What can hang from each mark:
L: M T Z
Q: L V
V: J L M T Z
T: J
M: V
J: L V

Each row was made from one small tree. The marks that hang from a mark follow it in brackets, in alphabetical order. Every link used is in the known rows. Write each row's tree.
Known rows:
V(M T(J(L)) Z): [-0.21  0.16  0.15 -0.14 -0.14 -0.25  0.06  0.59  0.18  0.10  0.12 -0.36
 -0.19  0.14  0.07  0.10  0.03  0.00 -0.11  0.37]
Q(L(M T Z) V): [-0.17 -0.60  0.06  0.34  0.07 -0.14 -0.07 -0.06  0.33  0.43  0.26 -0.10
  0.43  0.41  0.01 -0.24 -0.19 -0.47 -0.54  0.22]
J(L(M(V(Z)) T)): [-0.40 -0.30 -0.12 -0.09 -0.25 -0.15 -0.29 -0.33  0.32  0.15  0.07 -0.35
 -0.15  0.31  0.30 -0.22 -0.08  0.20 -0.25  0.12]
M(V(J(L) T Z)): [-0.21  0.39  0.39 -0.17 -0.56 -0.12 -0.12 -0.11  0.10 -0.11  0.07 -0.35
 -0.30 -0.25  0.33 -0.12 -0.09  0.50  0.03  0.17]
M(V(J Z)): [-0.19  0.14  0.42 -0.09 -0.36 -0.02  0.09 -0.22  0.04  0.09  0.10 -0.12
 -0.20 -0.28  0.12 -0.03 -0.16  0.39 -0.04 -0.35]
L(M(V) T): [-0.40 -0.48 -0.13  0.07 -0.33 -0.10 -0.07 -0.34  0.26  0.31  0.08 -0.25
 -0.05  0.14  0.37 -0.07  0.02  0.07 -0.34 -0.39]
T(J(V)): [ 0.06  0.04  0.10  0.26 -0.24 -0.10  0.30  0.66  0.23  0.09  0.29 -0.26
 -0.24 -0.03  0.39  0.23 -0.15 -0.10 -0.20  0.07]
L(M T Z): [-0.35 -0.61 -0.08  0.03  0.18  0.02 -0.12 -0.11  0.30  0.42  0.15  0.01
  0.16  0.42  0.13  0.01 -0.14 -0.27 -0.49 -0.34]
T(J(L)): [ 0.03  0.07 -0.21  0.21 -0.02 -0.11  0.01  0.80  0.28  0.45  0.27 -0.12
 -0.31  0.19  0.43  0.17 -0.30 -0.20 -0.27  0.05]
V(T(J)): [-0.10 -0.08  0.04  0.11 -0.22 -0.17  0.29  0.63  0.15  0.35  0.18 -0.19
 -0.10 -0.14  0.25  0.27  0.00 -0.13 -0.21 -0.17]
Q(V(J L(M Z))): [-0.26 -0.28  0.47  0.17  0.07 -0.05 -0.04  0.02  0.15  0.18  0.16 -0.15
  0.17 -0.07  0.08 -0.09 -0.43 -0.05 -0.29 -0.02]
L(M(V(J Z)) T): [-0.43 -0.42  0.11 -0.17 -0.40 -0.16 -0.02 -0.46  0.22  0.09  0.03 -0.39
  0.06  0.01  0.01 -0.16  0.05  0.27 -0.19 -0.23]
Q(V(J M)): [-0.09  0.15  0.39  0.30 -0.21 -0.21  0.14  0.10 -0.03  0.31  0.24 -0.12
 -0.04 -0.03 -0.01  0.11 -0.21 -0.08 -0.26 -0.21]
V(M T Z): [-0.35  0.12  0.47 -0.16 -0.09 -0.12  0.09 -0.12 -0.03  0.17  0.11 -0.02
 -0.09 -0.08 -0.07  0.16  0.03  0.12 -0.15 -0.23]
M(V(J(L(T)))): [-0.14 -0.03 -0.11  0.08 -0.58 -0.18 -0.21 -0.08  0.27  0.12  0.12 -0.34
 -0.25 -0.03  0.49 -0.12 -0.15  0.18 -0.20 -0.15]
T(J(L(M))): [-0.15 -0.11 -0.27  0.14  0.07 -0.10 -0.07  0.67  0.38  0.47  0.24 -0.24
 -0.19  0.41  0.39  0.10 -0.21 -0.21 -0.34  0.22]
M(V(T)): [-0.23  0.13  0.28  0.06 -0.49 -0.03  0.09 -0.13  0.04  0.16  0.09 -0.13
 -0.25 -0.29  0.50  0.08 -0.02  0.29 -0.12 -0.36]
M(V): [-0.15  0.07  0.19  0.16 -0.28  0.04  0.04 -0.10  0.09  0.31  0.15  0.02
 -0.30 -0.15  0.48  0.07 -0.19  0.18 -0.21 -0.51]

Write each row's tree:
[ 0.01  0.10  0.36  0.43 -0.30 -0.22  0.12  0.09  0.06  0.38  0.31 -0.05
  0.13 -0.19  0.19 -0.01 -0.16 -0.20 -0.27  0.16] : Q(L V(T))
[-0.25  0.41  0.43 -0.23 -0.25 -0.17 -0.13  0.00  0.08  0.00  0.14 -0.23
 -0.18 -0.03  0.02  0.02 -0.04  0.22 -0.08  0.16] : V(J(L) M T Z)
[-0.17  0.16  0.51  0.09 -0.42 -0.09  0.06 -0.03  0.09 -0.18  0.18 -0.19
 -0.22 -0.54  0.53  0.14 -0.18  0.24 -0.07 -0.03] : J(V(L T))
[-0.15 -0.48  0.27  0.24 -0.16 -0.22  0.01  0.04  0.12  0.14  0.15 -0.20
  0.20 -0.23  0.06 -0.09 -0.40 -0.14 -0.30 -0.24] : Q(V(J L(T Z)))
[-0.17  0.14  0.12 -0.09 -0.44 -0.18  0.07  0.46  0.20 -0.01  0.07 -0.49
 -0.31 -0.09  0.38 -0.05 -0.01  0.27  0.00  0.37] : M(V(T(J(L)) Z))
[-0.29 -0.17 -0.01  0.01 -0.16 -0.17 -0.25 -0.15  0.36 -0.05  0.22 -0.36
 -0.12  0.40  0.28 -0.12 -0.15  0.05 -0.30  0.45] : J(L(M T) V(Z))
[-0.11 -0.03  0.01  0.30 -0.36 -0.39 -0.14  0.11  0.14  0.22  0.23 -0.36
 -0.03  0.21  0.11 -0.05 -0.21 -0.17 -0.33  0.10] : Q(V(J(L(T)) M))
[-0.26  0.15  0.35  0.07 -0.23 -0.28 -0.13  0.01  0.11  0.11  0.21 -0.42
  0.04  0.12  0.05 -0.10 -0.17  0.15 -0.16  0.56] : Q(V(J(L(M)) T Z))
[-0.09 -0.03  0.43  0.16 -0.26 -0.39  0.36  0.51  0.10  0.17  0.22 -0.40
  0.24 -0.06 -0.25 -0.06  0.09 -0.23 -0.15  0.55] : Q(L V(M T(J) Z))
[-0.08 -0.28  0.10  0.41 -0.24 -0.34  0.05 -0.04  0.16  0.41  0.28 -0.12
  0.23  0.12 -0.03 -0.09 -0.08 -0.40 -0.42  0.01] : Q(L(T) V(M))
[-0.04  0.28  0.22 -0.01 -0.15 -0.17  0.06  0.61  0.25 -0.16  0.24 -0.44
 -0.32  0.24  0.19  0.03 -0.12  0.03 -0.11  0.60] : T(J(L V(M Z)))
[-0.35 -0.06  0.57 -0.15  0.01  0.02 -0.03 -0.03  0.07  0.04  0.04  0.03
 -0.04 -0.25  0.18  0.07 -0.14  0.03 -0.20 -0.29] : V(L(Z) M T)
[-0.13  0.04  0.06  0.02 -0.06 -0.12 -0.02  0.54  0.38 -0.05  0.26 -0.48
 -0.22  0.36  0.29 -0.02 -0.17  0.03 -0.18  0.72] : T(J(L(M) V(Z)))
[-0.27 -0.56 -0.10  0.01 -0.19 -0.33  0.18  0.41  0.22  0.26  0.06 -0.31
 -0.01 -0.16  0.09  0.13 -0.04 -0.24 -0.27 -0.34] : V(L(T(J)) M)
[-0.27  0.12  0.50 -0.07 -0.67 -0.12  0.06 -0.21  0.06 -0.10  0.00 -0.29
 -0.20 -0.76  0.45 -0.01 -0.09  0.47  0.03 -0.35] : M(V(J L T))
[-0.17 -0.26  0.27  0.18 -0.17 -0.34  0.29  0.43  0.22  0.26  0.23 -0.45
  0.34  0.06 -0.16 -0.11  0.04 -0.23 -0.22  0.69] : Q(L(M) V(T(J) Z))
[-0.41 -0.15  0.35 -0.10 -0.18  0.14 -0.05 -0.20  0.19  0.07  0.03 -0.17
 -0.03  0.08  0.40 -0.10  0.01  0.20 -0.25 -0.10] : L(M(V(T)) Z)
[-0.30  0.11  0.44 -0.10 -0.39 -0.05  0.10 -0.25  0.00  0.05  0.06 -0.14
 -0.19 -0.31  0.25  0.01 -0.01  0.39 -0.04 -0.23] : M(V(T Z))
[-0.21  0.16  0.47 -0.14 -0.24 -0.12  0.12 -0.06  0.00  0.15  0.16 -0.07
 -0.04 -0.31 -0.04  0.14 -0.08  0.21 -0.08 -0.24] : V(J T Z)
